Each row was made from one small tree. The marks that hang from a mark follow it in brackets, in the order of their numbers. Every link used is in the known rows. Write each row's tree.
Known rows:
Z_681(Z_353(Z_595)): [-0.46 -0.52  0.12  2.05  0.44  0.18  0.64 -0.38 -0.58  2.34 -1.46  0.33
  1.12 -3.03  0.04 -0.30 -0.76 -0.36  0.33 -1.30 -1.57 -1.97  0.01  0.04
 -1.98]
Z_682(Z_681(Z_353(Z_595 Z_774))): [-2.58 -0.55 -0.01  1.36  0.48 -0.98  2.25  1.44  0.09  3.66 -0.79  0.79
  0.11 -3.52  1.80 -0.09 -1.36  0.03  1.47  1.92 -0.17 -2.31  1.11 -1.33
 -1.85]
Z_682(Z_220 Z_269(Z_681(Z_353(Z_774)))): [-0.50  0.82 -0.80  3.78  0.42 -0.64  1.03  1.63  0.45  0.45 -1.70  0.63
 -1.13 -3.42  3.67  2.86  0.17  0.61  0.62  1.53 -2.29 -0.57 -2.07  1.43
 -1.84]
Z_353(Z_681(Z_479) Z_774): [-0.02 -1.60 -0.10  2.88 -0.10 -1.43  2.85 -0.12 -0.55  2.74 -0.72  0.37
 -0.29  0.44  2.75 -0.25  0.63 -0.45  0.93  4.02  2.51 -0.59  2.29 -1.81
 -1.29]
Z_774(Z_595(Z_353) Z_681(Z_479)): [-0.42 -0.85 -1.12  1.01 -0.69 -1.15  1.28  2.69 -2.09  2.46  1.85  2.33
  1.19  3.41  2.41  0.73 -0.70  2.02  2.17  4.03  0.57 -2.72 -0.12 -0.40
  0.11]
Z_269(Z_682(Z_681)): [-0.56 -0.52  0.07  0.55 -1.93 -2.85 -1.67  0.33 -1.38 -0.52 -0.26  2.21
 -1.51 -1.11  2.20 -0.46 -0.21  1.46  2.20  2.45  0.91 -1.59 -1.17 -0.67
 -0.28]
Z_774(Z_595): [ 0.39  0.59 -0.25  0.53  0.71 -1.18 -0.29  0.31 -0.02  1.84  1.14  1.06
  0.63  1.08  1.38 -1.74 -1.37  1.13  0.41  1.26 -0.72 -1.41 -1.45  0.29
 -1.50]
Z_595(Z_353(Z_774)): [-0.85 -2.46  0.48  1.13  1.04 -0.98  0.42  2.85 -0.40  2.08 -0.99  1.00
  1.48 -1.31 -0.16 -0.79  2.49 -0.38 -0.79  1.78 -2.52 -2.39 -0.51  1.75
 -0.77]
Z_220(Z_353(Z_595 Z_681)): [ 2.61  0.38  0.50  1.18 -0.07 -0.71  2.09 -0.81  1.85  4.57 -1.68  2.00
  0.14 -0.30  4.11  1.62 -1.53  0.19 -0.52  1.95  2.00 -0.02  1.02 -3.06
  0.05]
Z_681(Z_682(Z_269)): [ 1.33 -0.76  0.01 -0.02 -0.01 -1.38 -0.76 -1.49  1.49  2.03 -3.75  1.30
 -1.31 -1.64  0.24 -3.05 -1.36  0.68  0.90  2.27 -0.99 -0.43 -2.39  0.34
 -1.00]
Z_595(Z_353(Z_774(Z_681(Z_479)))): [-1.08 -2.68  0.15  1.71  0.09 -1.10  1.29  3.39 -1.12  2.17 -0.55  1.60
  1.60  0.78  1.09  0.38  1.85  0.18  0.88  3.06 -0.80 -2.68  0.48  0.70
 -0.32]
Z_353(Z_774(Z_595 Z_681)): [-0.59 -1.09  1.06  1.67  1.35 -0.60  2.77  2.32  0.06  2.59  0.99  2.48
  2.01  2.65  2.39 -1.49 -0.90  1.17  1.75  3.74 -0.10 -2.64 -0.29  0.02
 -2.43]
Z_676(Z_220(Z_353(Z_774))): [ 0.58 -1.07  2.11  1.07  1.97 -0.71  1.45  2.46  1.48  1.23 -2.67  0.97
  1.10  1.31  2.87  0.32 -0.11 -1.37  0.73  2.64  1.40 -0.28 -0.63 -1.06
 -0.03]
Z_269(Z_681(Z_353)): [-1.99  0.09 -0.36  1.05 -0.15 -1.08 -1.67  1.94 -0.84  1.77 -0.74 -0.54
 -0.05 -3.07  1.51  0.31 -0.99 -0.64  0.04 -1.46  0.22 -1.54 -0.88 -0.04
  0.03]
Z_774(Z_595 Z_681(Z_479)): [ 0.01  0.22 -0.76  1.44 -0.73 -1.38  1.04  1.15 -1.14  1.96  1.81  1.96
  0.79  4.34  3.30  0.01 -2.37  2.09  3.00  3.27  1.96 -1.92  0.16 -1.34
 -0.73]
Z_681(Z_479 Z_682): [-0.23 -0.96  0.10  0.23 -1.06 -1.90 -1.22 -1.38  0.01  1.42 -2.39 -1.30
 -0.12  0.89  0.76 -2.76 -1.81 -0.99  0.95  1.60  1.10 -0.10  0.48 -0.24
 -0.42]
Z_269(Z_681(Z_479)): [-1.46  0.30 -1.51  0.89 -1.31 -2.02 -1.66  1.80 -0.25  1.54  0.54 -1.16
 -0.49  0.58  3.35  0.98 -1.11 -0.28  0.51  0.85  2.26 -0.12 -0.12 -1.64
  0.62]
Z_269(Z_681): [-0.73  0.22 -0.65  0.39 -0.35 -1.57 -1.91  1.95  0.19  1.59 -0.24 -0.06
 -0.25 -0.81  2.63 -0.26 -1.04  0.10 -0.29 -0.22  1.12 -0.74 -1.38 -0.60
  0.08]
Z_681(Z_353(Z_595) Z_479 Z_682): [-1.46 -1.26  0.04  1.30 -0.75  0.04  1.30 -1.64 -0.86  3.02 -2.44 -1.66
  0.88 -1.74 -0.01 -1.62 -2.21 -1.63  0.95  1.22 -0.27 -0.96  1.28 -0.59
 -1.54]
Z_220(Z_353): [ 1.27  0.80  1.24  0.43  0.08 -2.18 -1.66  0.26  2.21  2.25 -1.85  1.00
  0.47  0.25  2.48  1.00 -1.21 -0.34 -0.15 -0.57  0.46 -0.42 -0.01 -0.92
  0.92]
Z_676(Z_220(Z_353)): [ 1.41 -0.32  1.53  0.60  1.23 -1.08 -0.12  1.67  1.14  0.76 -2.92  1.04
  0.39  1.07  2.73  0.49 -0.70 -0.84  0.83  1.24  1.83 -0.01 -1.10 -1.16
  0.76]
Z_682(Z_220(Z_353(Z_595 Z_681)) Z_269): [ 3.85  1.63 -0.54  3.51 -0.08 -0.59  2.74 -1.22  2.23  2.26 -2.66  2.68
 -1.51 -1.40  5.66  4.02 -0.71  1.69  0.30  3.11 -0.47  0.83 -0.95 -1.15
 -1.17]
Z_682(Z_269(Z_681)): [ 0.45  0.47 -2.08  0.91 -0.48 -1.64 -1.03  1.11  1.39  2.14 -0.91  1.66
 -2.04 -1.73  2.78  1.05 -0.51  1.64  0.97  2.16  0.00 -0.27 -2.80 -1.27
  0.03]
Z_774(Z_353(Z_595) Z_681): [ 0.43 -1.91 -0.01  0.44 -0.40 -0.92  2.24  0.93 -0.79  1.72 -0.67  3.27
  2.66  2.47  3.63  0.09 -2.25  3.63  0.65  3.21  1.13 -2.30  0.43 -1.16
 -1.85]
Z_595(Z_353): [ 0.18 -1.50 -0.28  0.54  0.17 -1.39 -1.62  1.83 -0.89  1.44 -1.36  1.09
  0.53 -1.60 -0.34 -0.63  1.76  0.31 -0.70  0.09 -1.94 -2.06 -1.15  1.57
  0.21]

Write each row's tree:
[-0.28 -0.98 -0.02 -0.33  0.15 -1.70  1.66  1.62 -1.52  1.38  1.30  3.34
  2.44  3.80  3.54 -0.65 -2.86  4.23  1.11  4.18  0.87 -2.76 -0.42 -0.26
 -1.44] : Z_774(Z_353 Z_595 Z_681)
[ 0.59 -1.68 -1.28  1.39 -0.90 -1.55  0.19  0.81 -2.00  2.34 -1.17  0.95
 -0.71 -1.23  1.12  0.59  1.77  0.34 -0.14  2.26  0.78 -1.36  0.71 -0.42
  0.87] : Z_595(Z_353(Z_681(Z_479)))
[ 1.72 -0.64 -1.61  2.49 -1.09 -0.32  3.04 -1.69 -0.63  3.64 -0.44  0.82
 -0.49  0.30  3.47  0.55 -0.79  0.64  0.61  3.29  2.92 -0.09  1.74 -3.33
 -1.35] : Z_353(Z_595 Z_681(Z_479))
[ 0.90  1.26  1.99  2.69  1.27 -1.14  1.27  1.09  1.58  0.77 -0.72  0.47
  1.61  1.02  4.25  1.65 -0.80 -0.40 -0.56  1.07 -1.59 -0.46 -0.10  1.48
 -1.73] : Z_682(Z_220(Z_353(Z_774(Z_595))))
[ 0.15  0.64  0.81  0.36 -0.15 -0.45  0.22  1.13  1.29  2.31 -1.92 -0.60
  0.58 -0.83  4.28 -0.02 -2.70 -0.90 -1.28  1.12  0.43  0.20 -1.16 -0.05
 -0.72] : Z_269(Z_681(Z_682(Z_220(Z_353(Z_595)))))
[-2.15 -1.81  0.00  2.03 -0.10 -0.89  1.89 -0.67  0.17  2.82 -3.09 -0.73
 -0.43 -2.41 -0.08 -1.06 -0.72 -1.30  2.08  3.78 -1.22 -0.95  0.55 -0.09
 -1.43] : Z_681(Z_353(Z_774) Z_479 Z_682(Z_269))
[ 1.17  1.57 -1.47  2.88 -0.29 -1.31 -0.47  1.00  0.91 -0.08 -1.46  1.04
 -1.84 -1.82  4.50  2.53 -0.32  1.59  0.46  1.40 -1.23  0.23 -2.87  0.85
 -1.15] : Z_682(Z_220 Z_269(Z_681))
[-0.20  0.24  0.29  2.23 -1.72 -1.47 -1.72  1.56 -1.93 -2.35  0.18  0.62
 -0.37 -0.61  4.25  1.48  0.29  0.63  0.23  1.14 -0.02 -0.61 -2.46  1.34
 -0.90] : Z_269(Z_681 Z_682(Z_220))
[ 0.16 -1.50  0.59 -0.62  0.30 -0.40  1.32  2.05 -1.46  3.08 -0.45  2.88
  1.42  1.65  0.90 -2.78 -1.69  1.72  1.18  3.88 -0.62 -3.12 -1.65  1.16
 -0.67] : Z_774(Z_595(Z_353) Z_681(Z_682))
[ 0.06 -0.87  0.50  2.24 -0.13 -0.01  1.23  0.68 -1.08  2.26 -1.53  2.46
  1.25 -0.68  1.39  0.02 -1.53  1.12  2.20 -0.28  0.22 -2.93  0.16 -0.46
 -1.54] : Z_774(Z_681(Z_353(Z_595)))
[-0.33  0.27  0.52  0.54 -0.20 -1.10 -1.26  1.06  0.08  0.71 -2.11 -0.96
 -0.07 -1.27  2.94 -1.56 -1.98 -0.64 -0.79  0.24  0.29 -0.22 -1.69  1.31
 -0.91] : Z_269(Z_681(Z_682(Z_220)))
[ 2.76  2.00  0.05  2.91  0.05 -1.80 -0.30 -0.34  2.59  0.43 -2.83  1.94
 -1.26 -0.95  4.39  3.51 -0.49  1.20  0.59  1.13 -1.76  0.51 -1.77  0.55
 -0.51] : Z_682(Z_220(Z_353) Z_269)
[-0.63 -0.81 -0.39  2.77 -1.11 -0.43  1.48  0.49 -1.45  2.21 -0.77  1.32
  1.08  0.77  2.10  1.25 -1.62  0.75  2.92  0.83  1.34 -2.31  1.43 -1.51
 -1.02] : Z_774(Z_681(Z_353(Z_595) Z_479))
[ 0.26 -0.90 -0.21  0.51  0.26 -0.68  1.02  2.89 -1.66  2.53  1.07  3.41
  1.38  1.97  1.69 -0.50 -0.62  2.37  1.42  2.93 -0.56 -3.35 -1.40  0.63
 -0.44] : Z_774(Z_595(Z_353) Z_681)
[-3.01 -0.73 -0.08  2.74  0.43 -0.86  1.78  0.92 -1.24  2.20  0.90 -1.15
  1.36 -0.22  0.79  0.34 -0.38 -1.15  1.56  1.98 -0.82 -1.88  1.71 -0.13
 -1.62] : Z_681(Z_353(Z_774(Z_595)) Z_479)
[ 0.89 -1.22  1.73  1.30  2.00  0.35  3.28  2.30  1.80  2.36 -2.11  1.17
  1.77  1.49  3.46  0.65 -0.45 -1.19  0.46  3.60  1.19 -0.17 -0.46 -1.91
 -0.90] : Z_676(Z_220(Z_353(Z_595 Z_774)))
[-1.53 -0.34 -0.73 -0.20 -1.27 -1.70 -1.36  0.98 -0.10  2.11 -1.02 -1.69
 -0.44  0.22  2.59 -1.30 -2.17 -0.98  0.28  1.79  2.20  0.05 -0.34 -1.09
  0.40] : Z_269(Z_681(Z_479 Z_682))
[ 0.75 -1.17 -0.85 -0.87  0.26 -1.51  2.89 -1.16 -0.85  2.93 -0.60  2.47
  0.06  0.40  2.86 -2.08 -2.52  3.52 -0.43  6.66  0.70 -0.92 -0.86 -0.79
 -1.51] : Z_774(Z_353(Z_681(Z_682(Z_269))) Z_595)
[ 0.92  0.42  0.95  1.60 -0.89 -1.06  0.75 -1.34  1.13  1.41 -2.69 -1.40
  0.78  1.33  3.65  0.29 -2.47 -1.34  0.07  1.94  0.39  0.82  1.05 -0.11
 -0.93] : Z_681(Z_479 Z_682(Z_220(Z_353(Z_595))))
[ 1.03  2.40 -1.36  2.79 -1.11 -2.00 -0.12  1.17  2.11  1.03 -1.22  0.47
 -1.71 -0.17  6.48  5.44 -1.11  0.75  0.70  2.50  0.22  1.32 -1.18 -1.06
  0.69] : Z_682(Z_220(Z_353) Z_269(Z_681(Z_479)))
[ 0.38 -0.90  2.74  0.58  0.66 -1.47  1.29  1.43  2.33  3.34 -2.52  1.87
  1.65  1.48  2.92 -0.31 -1.74 -0.66  0.77  2.36  0.80 -1.29  0.63 -0.82
 -0.15] : Z_220(Z_353(Z_774(Z_681(Z_682))))
[ 2.23 -0.51  1.26  0.98  0.98 -0.90  1.09  0.94  0.47  1.50 -3.31  1.63
 -0.50  0.48  3.41  0.67 -0.61 -0.57  0.81  2.34  3.34  0.16 -0.46 -2.09
  0.90] : Z_676(Z_220(Z_353(Z_681)))
[ 1.24 -0.45  1.71  1.54  0.64 -1.60  1.94  0.42  1.89  3.84 -1.96  1.60
  0.29 -0.19  3.52  0.97 -0.37 -0.71 -0.29  2.52  1.70 -0.45  1.42 -1.87
  0.10] : Z_220(Z_353(Z_681 Z_774))
[-0.25 -0.92  0.35  0.72  0.21 -0.79 -0.42 -1.51  0.21  2.25 -4.44  0.69
 -1.08 -4.42 -1.14 -2.39 -1.39 -0.18  1.25  0.72 -2.12 -1.42 -1.69  1.01
 -1.08] : Z_681(Z_353 Z_682(Z_269))
[-1.41 -1.29  2.79  2.51  1.40 -0.09  1.25 -0.23 -0.60  0.56 -4.09 -1.12
  1.50 -3.47 -0.14 -2.63 -0.78 -2.14 -0.10 -0.17 -3.00 -1.74  0.05  3.54
 -3.14] : Z_681(Z_353(Z_774) Z_682(Z_220))
[ 2.43 -1.04  1.45  0.51  1.12  0.28  3.10  0.26  0.91  2.93 -3.81  1.49
  0.18  0.40  3.52 -0.42 -1.63 -0.82  0.35  3.87  3.06  0.41 -0.45 -2.60
 -0.04] : Z_676(Z_220(Z_353(Z_595 Z_681(Z_682))))
[-1.13 -0.85 -0.73  1.39 -0.99 -1.30 -0.10 -1.74 -0.27  2.19 -3.46 -0.67
 -1.37 -2.67 -0.26 -0.85 -1.50 -0.62  2.20  2.07 -0.68 -0.64 -0.11 -0.27
 -0.38] : Z_681(Z_353 Z_479 Z_682(Z_269))
[-1.28  0.12 -0.44  2.04 -0.56 -0.95  1.30  1.11 -2.16  2.11  1.28  1.52
  1.01  2.13  2.15  0.57 -2.34  1.40  3.25  2.01  1.09 -2.76  0.68 -0.81
 -0.82] : Z_774(Z_595 Z_681(Z_353 Z_479))
[-0.71 -2.33  0.36 -0.41 -1.38 -2.38  0.65  0.12 -1.45  0.85 -2.04  1.42
  1.71  3.36  2.89 -1.41 -3.00  2.39  1.50  3.98  2.41 -1.64  1.22 -0.65
 -0.49] : Z_774(Z_353 Z_681(Z_479 Z_682))
[-0.02 -1.52  1.32  1.11 -0.06  0.29  1.54 -0.11 -0.88  2.79 -3.11  1.93
  1.29 -1.02  0.65 -2.25 -2.59  0.38  1.90  0.65  0.16 -2.73 -0.08  0.08
 -1.81] : Z_774(Z_681(Z_353(Z_595) Z_682))
[ 1.72 -0.87 -1.26  1.28 -1.29 -1.70  1.21 -2.50 -0.16  2.97 -3.09  0.98
 -2.61 -0.88  2.22 -1.28 -1.09  0.71  1.49  4.43  2.59  0.39  0.25 -2.06
 -0.15] : Z_353(Z_681(Z_479 Z_682(Z_269)))
[ 1.19 -0.85  1.63  1.20  2.02 -0.29  3.55  2.01  0.69  2.56 -1.69  1.73
  0.56  1.51  3.84  0.32 -0.59 -0.63  0.75  4.84  2.60 -0.27 -0.25 -2.00
 -0.19] : Z_676(Z_220(Z_353(Z_681 Z_774(Z_595))))
[-0.90  0.33 -2.81  2.02 -1.05 -0.70  0.80  0.80  0.50  3.09 -0.32  0.56
 -1.55 -2.25  2.97  2.73 -0.88  0.94  1.58  2.78  0.03 -0.34 -1.21 -2.27
 -0.27] : Z_682(Z_269(Z_681(Z_353(Z_595) Z_479)))
[-2.28 -1.21  1.69  3.17  0.21 -0.59  1.59 -0.43 -1.16  0.51 -3.09 -2.48
  1.25 -1.70  0.77 -1.13 -0.89 -2.60  0.85  1.19 -1.57 -0.97  1.67  2.27
 -2.44] : Z_681(Z_353(Z_774) Z_479 Z_682(Z_220))
[-1.65 -2.32  1.89  1.24  1.39  0.99  3.05 -0.38  0.12  3.71 -3.00 -0.41
  2.06 -3.23 -0.71 -3.34 -1.34 -1.89 -0.08  1.61 -2.25 -2.01  0.32  0.90
 -3.23] : Z_681(Z_353(Z_595 Z_774) Z_682)
[-1.06  0.29 -0.37  0.99 -1.19 -1.51 -1.04  0.88 -0.37  0.65 -1.34 -2.03
 -0.29  0.14  3.68 -0.36 -2.07 -1.02 -0.05  1.30  1.40  0.40 -0.39  0.26
 -0.35] : Z_269(Z_681(Z_479 Z_682(Z_220)))
[-1.10 -1.57 -0.06 -0.91 -0.78 -1.82  2.23  0.57 -1.75  1.90  0.51  1.78
  2.28  4.87  3.49 -1.69 -4.05  3.20  1.59  6.19  1.94 -1.92  0.64 -0.78
 -1.11] : Z_774(Z_353 Z_595 Z_681(Z_479 Z_682))
[-3.03 -0.02  0.10  0.92  0.69 -1.78  1.35  1.86 -0.41  3.11 -0.01  0.81
 -0.33 -2.88  1.52 -0.62 -1.57  0.22  1.81  2.14 -0.18 -2.58  0.63 -0.59
 -1.29] : Z_682(Z_681(Z_353(Z_774(Z_595))))
[-0.57  0.92  0.09  2.42 -2.75 -2.19 -1.35  1.66 -1.13 -1.54  0.70 -0.30
 -0.38  1.25  6.08  4.25 -0.40 -0.22  0.71  2.38  1.52  0.40 -0.62 -0.60
  0.71] : Z_269(Z_681(Z_479) Z_682(Z_220(Z_353)))
[-2.51 -0.62 -0.81  0.62 -1.03 -0.14  0.66  0.79 -0.78  3.33 -1.06 -1.95
  0.39 -1.89  2.03 -0.40 -2.54 -1.53  0.28  1.45  1.07 -0.66  0.32 -1.30
 -0.55] : Z_269(Z_681(Z_353(Z_595) Z_479 Z_682))
[ 0.41 -1.84 -0.68  3.21  0.04  0.23  5.57 -0.37 -0.02  4.43  0.05  0.67
  0.71  0.66  3.69  0.29  0.14 -0.21  0.47  5.52  2.21 -0.41  2.49 -3.10
 -2.64] : Z_353(Z_595 Z_681(Z_479) Z_774)
[-0.79  0.81  0.20  0.74 -1.22 -1.72 -0.94  1.09  0.64  1.42 -1.56 -1.88
 -0.09  0.51  4.53  0.86 -2.55 -1.41 -0.27  1.45  1.75  0.72  0.03 -0.43
  0.50] : Z_269(Z_681(Z_479 Z_682(Z_220(Z_353))))
[-0.98  1.31 -0.04  2.81 -0.09 -1.03  1.21  0.50 -0.74  0.90 -1.65  0.27
 -0.47 -3.88  3.37  1.52 -1.78  0.48  1.10 -0.21 -0.89 -1.56  0.52  0.59
 -2.17] : Z_682(Z_220 Z_681(Z_353(Z_595)))
[ 1.39 -1.26  1.88  1.49  1.74 -0.62  2.74  1.78  0.85  2.04 -2.99  1.54
  0.30  0.67  3.56  0.48 -0.02 -1.11  0.73  3.73  2.87 -0.08  0.06 -1.97
  0.17] : Z_676(Z_220(Z_353(Z_681 Z_774)))
[-0.04  2.22 -0.39  2.20 -1.27 -2.29  1.33  0.64  1.36  1.82 -0.66 -0.07
 -0.56  0.30  6.62  4.16 -2.62  0.21  1.23  2.35  1.67  0.43  1.94 -2.08
 -0.23] : Z_682(Z_220(Z_353(Z_595)) Z_681(Z_479))
[ 2.03 -0.55  0.35  1.56  0.46 -0.13  3.06  0.65  0.51  2.56 -2.29  1.10
  0.02  1.53  4.50  1.79 -1.08 -0.62  1.01  3.96  3.87  0.67  0.54 -3.58
  0.42] : Z_676(Z_220(Z_353(Z_595 Z_681(Z_479))))
